Known rows, with every step that occurs
S > Y > F: [-2.918, -4.282, 3.009, 4.227, -0.315, -1.102, -3.331, -3.980, -1.075, 0.457, -5.430, 2.149, -0.317, 1.348, 2.457, -1.445, 1.956, 2.387, 0.294, -0.883, 7.315, -2.017, -0.506]
M > S > Y: [-3.166, -4.160, 3.742, 4.525, -0.081, -2.126, -4.255, -3.552, -1.307, 1.582, -4.296, 2.330, -1.158, 0.390, -0.767, -5.317, 2.205, 1.432, 0.853, -2.256, 3.826, -1.137, -0.546]
H > M > S > U > E: [-3.089, -1.855, 5.492, 3.189, -0.300, -2.830, -1.194, 0.403, -0.500, 1.612, -4.506, -1.768, -3.282, 0.595, -0.525, -2.513, 0.960, 0.896, 0.256, -4.745, 1.661, 0.014, -0.213]
M > H > L: [-3.768, -3.843, 1.620, 5.258, 0.324, -1.946, -4.260, -1.718, 0.435, 2.043, -3.644, 4.783, -0.410, 0.377, -1.470, 3.241, 3.442, 0.767, 0.733, -3.345, 0.636, -0.410, 4.539]
F > Y > S > U: [-2.118, -5.012, 3.159, 4.115, 0.481, -0.967, -6.019, -3.672, 2.449, 0.609, -2.733, -1.906, 0.036, 0.987, -2.840, 2.882, 2.465, 1.997, 1.948, -3.090, -0.136, -0.794, 0.547]
S > L > H > M: [-2.690, -2.246, 0.507, 2.585, 0.547, -2.838, -1.387, -0.966, 1.048, 1.021, -2.548, 0.074, -1.400, 1.740, 0.395, 1.333, 2.310, 0.524, 0.100, -4.019, 1.083, 0.376, 3.084]
M > H: [-3.459, -3.995, 3.373, 5.228, 0.603, -1.889, -4.116, -2.038, 0.455, 1.417, -3.757, 5.007, 0.061, 0.529, -1.258, 2.796, 2.115, 1.123, 0.666, -3.174, -0.175, -0.745, 3.844]
H > M > S > Y > E > U > C: [-3.157, -2.197, 5.253, 3.933, 0.024, -2.118, 0.029, -1.015, -1.035, 1.782, -4.075, -0.765, -2.099, 0.540, -0.361, -3.786, 1.107, -0.529, 0.685, -4.120, 5.323, -0.491, -0.423]
U > E > Y > S > L > H: [-2.528, -2.776, 3.222, -2.558, 0.543, -2.564, -3.952, 1.399, -1.083, -0.322, -4.025, 1.021, 0.624, 0.346, -0.606, 2.571, 1.995, 0.458, 2.416, -2.992, 0.441, 0.272, 0.572]
F > Y > S > L: [-2.205, -4.989, 1.486, 4.023, 1.009, -0.985, -4.229, -4.396, 2.437, 0.672, -2.216, 1.419, 0.107, 0.989, -2.840, 2.956, 3.226, 1.956, 2.002, -3.205, 0.314, -0.702, 0.515]
F > Y > S: [-2.097, -5.226, 2.690, 4.296, 1.165, -0.874, -4.172, -4.330, 2.483, 0.756, -2.812, 1.207, 0.386, 0.504, -3.076, 2.645, 2.613, 1.767, 2.000, -3.513, 0.140, -0.506, 0.647]
Y > S > L > H: [-2.788, -3.897, -0.043, 3.429, 0.414, -2.677, -2.742, -1.649, 2.233, 0.665, -1.623, 0.249, -0.266, 1.478, -0.522, 4.428, 2.573, 1.486, 2.192, -1.942, 1.528, -1.253, 2.252]
Y > E > U > S > M > H > L: [-3.159, -5.581, 6.257, 2.484, 0.317, -1.775, -4.051, 2.264, 1.448, 0.376, -2.180, -2.710, -2.777, 0.980, -0.327, -1.684, 2.617, 2.230, 3.967, -2.881, 2.507, -1.739, 0.705]
L > H > M > S > U > E > Y: [-2.743, -1.785, 3.846, 0.206, 0.658, -3.122, -0.963, 0.984, -0.329, 1.400, -4.040, -3.424, -1.274, 0.895, 0.297, -2.022, 0.233, -0.942, 1.034, -4.593, -0.614, 1.475, 3.668]
H > M > S: [-2.989, -2.295, 4.151, 5.318, 0.574, -2.689, 0.715, -1.103, 0.132, 2.120, -4.394, 1.329, -2.997, 0.074, -0.744, -3.103, 1.260, 0.908, -0.003, -4.891, 1.947, 0.128, 0.280]
S > U: [-2.459, -3.713, 3.932, 4.309, -0.604, -2.294, -8.544, -0.306, 1.138, 0.454, -3.856, -4.325, -0.946, 1.318, -0.336, 1.215, 1.852, 2.153, -0.053, -2.739, 0.986, -1.044, 0.116]
L > H > M > S > U > E: [-2.873, -1.988, 4.305, 0.576, 0.352, -3.127, -0.951, 0.822, 0.175, 1.237, -3.853, -3.528, -1.521, 1.148, 0.125, -1.543, 0.254, -0.843, 0.823, -4.813, -0.209, 1.313, 3.637]
E > U > S: [-2.169, -3.241, 0.326, 3.066, 1.275, -3.156, -5.377, -1.723, 1.237, -0.287, -2.201, -4.171, -1.678, -0.243, -1.077, -2.138, 2.215, 2.002, 4.589, -2.492, 1.917, 0.172, -0.295]
U > E > Y > S > M > H: [-2.911, -2.953, 5.155, -2.717, 0.234, -2.179, -3.099, 1.411, -1.273, 0.035, -4.407, 2.504, -0.306, 0.173, -1.059, 3.164, 1.775, 0.968, 2.569, -3.031, 0.481, -0.352, 0.652]
E > U > C: [-2.253, -2.534, 0.307, 1.718, 1.181, -2.218, -6.781, -1.614, 1.192, 0.161, -3.261, -4.289, 1.769, -0.404, -1.296, 0.154, 1.963, -2.037, 1.135, -3.106, 3.154, 0.336, -0.282]
H > M: [-2.471, -2.035, 4.071, 5.159, 0.595, -2.336, 0.374, -0.944, 0.567, 1.511, -4.398, 1.438, -2.476, 0.381, -0.518, 1.102, 1.301, 1.248, -0.616, -5.106, 2.612, 0.183, 0.866]
Y > E > U: [-2.467, -5.707, 7.245, 3.194, 1.022, -1.189, -5.935, 1.757, 1.722, 0.878, -3.690, -3.318, -1.532, 0.524, 0.044, -1.393, 2.308, 2.361, 0.300, -3.210, 2.498, -1.841, -0.598]
F > Y > E > U: [-1.947, -6.037, 6.351, 3.049, 1.534, -0.169, -5.979, -1.784, 2.154, 0.850, -3.410, -2.043, -0.527, 0.547, -2.162, -1.168, 2.729, 1.966, 0.916, -4.255, 0.342, -0.638, -0.176]
Y > E > U > S > L > H > M: [-2.716, -4.719, 5.592, 2.774, 0.705, -2.294, -3.009, 2.287, 1.509, 0.025, -1.933, -4.222, -2.308, 1.213, 0.431, -2.447, 1.921, 1.756, 3.570, -3.358, 2.449, -1.043, 0.421]
U > S > M > H: [-3.278, -4.081, 2.578, 3.137, -0.402, -3.283, -0.901, -0.668, 0.914, -1.122, -1.253, 2.929, -2.422, 1.341, -1.332, -0.812, 1.575, 1.914, 7.219, -2.860, 1.024, -0.511, 1.555]
F > Y: [-1.935, -4.973, 3.327, 4.069, 1.309, -0.751, -5.230, -4.091, 1.825, 0.665, -3.781, 1.677, 0.382, 0.405, -2.842, 0.311, 2.674, 1.461, 0.690, -4.443, -0.372, 0.302, 0.481]

Rows
[-2.728, -4.061, 1.738, 5.352, -0.524, -3.123, -3.397, -2.934, -0.755, -1.617, -1.830, 2.704, -0.662, 1.159, -0.985, -2.033, 1.886, 2.050, 6.630, -1.816, 4.927, -0.460, -0.625]
U > S > Y
[-2.172, -6.625, 6.957, 4.198, 1.088, -0.138, -5.284, -1.665, 2.136, 0.575, -3.511, 1.070, 0.144, 0.891, -2.259, -0.646, 2.551, 1.885, 0.909, -4.509, 0.199, -0.776, -0.182]
F > Y > E
[-3.369, -3.594, 3.868, 0.993, -0.289, -1.692, -1.238, -0.654, 0.942, 1.800, -3.555, 2.783, -3.214, 1.281, -1.019, 2.660, 2.601, 1.539, 0.945, -3.505, 1.219, -1.017, 3.716]
S > M > H > L
[-2.228, -4.079, 1.574, 3.280, 1.081, -1.261, -1.971, -3.886, 2.304, 0.951, -2.110, 0.284, -0.339, 1.241, -2.426, 3.002, 2.583, 1.150, 1.987, -3.874, 0.060, -0.047, 1.999]
F > Y > S > L > H > M
[-2.255, -2.991, 0.773, 2.748, 0.858, -2.825, -5.296, -2.892, -0.080, -0.303, -2.334, -3.842, -1.779, 0.170, -0.835, -2.237, 2.160, 2.204, 4.599, -1.772, 4.236, -0.240, -0.379]
E > U > S > Y
[-3.106, -2.055, 2.913, 5.042, 0.338, -2.775, 0.689, -1.201, 0.012, 2.105, -3.752, 1.560, -3.259, 0.549, -0.484, -2.817, 1.948, 1.138, -0.001, -4.607, 2.083, -0.095, 0.234]
H > M > S > L
[-3.116, -4.254, 3.724, 4.681, -0.331, -2.758, -6.976, -0.943, 0.425, 1.337, -3.933, -2.554, -1.530, 0.556, -0.835, -4.968, 1.953, 1.504, 0.828, -2.739, 0.117, -0.934, -0.545]
M > S > U
[-3.345, -3.954, 2.782, 4.228, -0.689, -2.836, -7.328, -0.699, 0.391, 0.617, -3.423, -2.523, 0.746, 0.580, -1.177, -4.619, 1.607, -1.223, 1.642, -2.849, 1.076, -0.561, -0.953]
M > S > U > C
[-2.724, -2.438, 3.043, 2.654, 1.020, -3.013, 0.426, -0.514, 0.841, 1.769, -3.730, -1.393, -1.332, 0.829, 0.028, -2.056, 0.494, -0.755, 0.565, -4.868, -0.018, 1.285, 4.148]
L > H > M > S
[-3.312, -4.112, 2.715, 2.438, -0.258, -2.011, -0.832, -1.181, 1.966, 1.505, -2.446, 1.937, -2.341, 1.126, -1.364, 5.428, 2.468, 1.930, 2.582, -2.118, 1.937, -2.007, 2.901]
Y > S > M > H > L
[-2.426, -4.214, 0.908, 3.863, 1.526, -1.851, -3.567, -1.079, -0.046, 0.881, -5.730, 1.735, 0.782, -0.227, 2.204, -2.639, 1.975, 1.773, 0.893, -1.614, 1.503, -0.549, -0.110]
E > Y > F
[-2.179, -3.560, 2.052, 1.962, 1.055, -2.164, -2.329, -0.723, 0.388, 1.187, -3.731, 1.259, -0.769, 0.041, -0.801, 1.802, 1.931, 1.954, 2.089, -1.921, 1.023, -0.952, 0.739]
E > Y > S > M
[-2.235, -4.717, 4.048, 2.187, 0.250, -1.005, -6.094, -2.819, 1.853, 0.155, -2.954, -1.829, 0.048, 0.980, -2.864, 3.242, 2.364, 1.746, 2.254, -3.366, -0.140, -0.620, 0.132]
F > Y > S > U > E
[-2.932, -2.158, 3.443, 0.327, 0.613, -2.992, -0.336, 1.001, -0.181, 1.285, -4.577, -3.723, -1.201, 0.980, 1.651, -3.038, 0.151, -0.758, 1.164, -3.972, -0.111, 1.157, 3.400]
L > H > M > S > U > E > Y > F
[-3.225, -1.931, 4.661, 2.927, 0.016, -2.710, -0.622, 0.604, -0.893, 1.617, -5.192, -1.996, -2.882, 0.422, 0.993, -3.916, 0.896, 0.991, 0.613, -3.915, 1.793, -0.146, -0.455]
H > M > S > U > E > Y > F
[-3.153, -3.664, 5.158, 0.986, -0.091, -1.645, -1.168, -0.799, 0.901, 1.425, -3.555, 2.945, -2.891, 1.392, -0.855, 2.339, 1.643, 1.731, 0.935, -3.415, 0.627, -1.269, 3.194]
S > M > H
[-2.604, -5.701, 7.030, 2.257, 0.464, -1.851, -4.154, 2.261, 1.764, -0.172, -2.315, -3.572, -2.648, 0.938, -0.022, -2.661, 1.934, 2.633, 3.687, -2.945, 2.680, -1.788, -0.853]
Y > E > U > S > M
[-2.639, -4.902, 2.878, 2.471, 0.653, -0.694, -2.506, -3.805, 2.367, 1.406, -2.571, 1.568, -1.102, 1.052, -3.134, 3.648, 3.001, 1.641, 2.517, -3.493, 0.130, -0.645, 2.346]
F > Y > S > M > H > L
[-2.764, -2.248, 3.374, 2.470, 0.562, -3.090, -0.935, -0.089, 0.738, 1.712, -3.588, -3.529, -1.561, 1.123, 0.242, -1.912, 0.307, -0.581, 0.536, -4.627, -0.208, 1.127, 4.085]
L > H > M > S > U
[-2.792, -3.148, 0.320, 3.528, 0.338, -2.768, -0.929, -1.422, 2.014, 0.912, -1.792, 0.087, -0.990, 1.484, -0.420, 4.482, 2.261, 1.323, 1.965, -2.501, 1.880, -1.076, 2.450]
Y > S > L > H > M
[-3.384, -4.001, 1.695, 3.108, -0.539, -3.303, -0.982, -0.545, 0.944, -0.793, -1.200, 2.809, -2.664, 1.301, -1.426, -0.599, 2.177, 1.749, 7.311, -2.916, 1.477, -0.304, 1.864]
U > S > M > H > L
[-2.727, -3.440, 4.152, -1.507, 0.592, -2.056, -4.160, 1.338, -1.336, -0.493, -5.942, 1.800, 0.648, -0.092, 1.146, -0.619, 1.763, 1.060, 1.470, -2.839, 1.386, -0.004, -1.200]
U > E > Y > F
[-2.582, -5.886, 5.600, 2.162, 0.959, -0.525, -4.279, -1.277, 1.962, 0.731, -2.298, -1.440, -1.689, 1.001, -2.443, -1.084, 3.004, 1.812, 3.599, -4.041, 0.347, -0.651, 1.244]
F > Y > E > U > S > M > H > L
[-2.534, -3.495, 2.211, 2.166, 0.997, -2.084, -2.053, -0.937, 0.107, 1.458, -3.550, 2.331, -0.650, 0.147, -0.934, 2.501, 1.929, 1.811, 2.363, -1.813, 0.429, -1.052, 1.976]
E > Y > S > M > H
[-2.728, -5.634, 5.485, 3.447, 0.602, -1.995, -5.309, 1.841, 1.595, -0.316, -1.970, -3.019, -1.830, 0.960, -0.052, -2.498, 2.616, 2.563, 3.584, -2.704, 2.730, -1.724, -1.010]
Y > E > U > S > L
[-2.463, -2.867, 5.171, -0.123, -0.679, -2.403, -8.742, 1.716, -0.860, -0.260, -4.691, -4.216, -0.371, 0.884, -0.361, 1.208, 1.597, 1.516, 0.868, -2.884, 0.369, -0.410, -0.621]
S > U > E > Y
[-2.053, -6.135, 5.703, 3.350, 1.376, -0.651, -5.579, -1.645, 2.155, 0.106, -2.583, -1.970, -0.602, 0.620, -2.345, -2.069, 2.598, 2.007, 3.170, -3.997, 0.426, -0.430, -0.439]
F > Y > E > U > S
[-2.647, -4.274, 3.331, 2.208, -0.112, -2.057, -1.093, -1.127, 2.347, 0.829, -2.635, 0.566, -2.242, 1.133, -0.984, 4.144, 1.895, 2.406, 2.251, -2.307, 2.402, -2.015, 0.848]
Y > S > M
[-2.420, -2.083, -0.795, 2.047, 1.209, -3.540, -3.196, -1.293, 1.097, -0.034, -1.428, -5.184, -2.472, 0.511, -0.379, -1.815, 2.123, 1.410, 4.554, -2.886, 1.883, 0.659, 1.080]
E > U > S > L > H > M
[-2.616, -2.052, 3.616, -2.368, 0.506, -2.658, -2.165, 1.611, -1.274, -0.044, -4.118, 0.809, -0.140, 0.402, -0.452, 2.705, 1.678, 0.307, 2.164, -3.540, 0.866, 0.483, 0.771]
U > E > Y > S > L > H > M
[-2.484, -3.145, 4.407, -1.480, 0.495, -2.305, -4.343, 1.187, -1.087, -0.302, -4.596, 1.886, 0.562, -0.235, -1.033, 2.399, 1.894, 1.016, 2.146, -3.061, 0.977, -0.047, -0.635]
U > E > Y > S
[-2.467, -3.310, 0.336, 2.847, 0.819, -2.658, -4.673, -2.848, 0.152, -0.434, -2.821, -4.140, -1.716, 0.293, 0.657, -3.244, 2.061, 2.389, 4.734, -1.173, 4.753, -0.611, -0.680]
E > U > S > Y > F
[-3.502, -4.669, 3.149, 4.620, -0.133, -1.933, -3.360, -3.480, -1.043, 1.407, -4.996, 1.899, -1.085, 0.628, 1.189, -6.772, 2.052, 1.685, 1.075, -1.460, 4.629, -1.618, -1.011]
M > S > Y > F
[-2.091, -5.994, 6.330, 1.928, 1.127, -0.538, -4.448, -1.308, 2.214, 0.184, -2.476, -2.367, -1.592, 0.955, -2.193, -2.025, 2.415, 2.168, 3.352, -4.060, 0.467, -0.672, -0.298]
F > Y > E > U > S > M
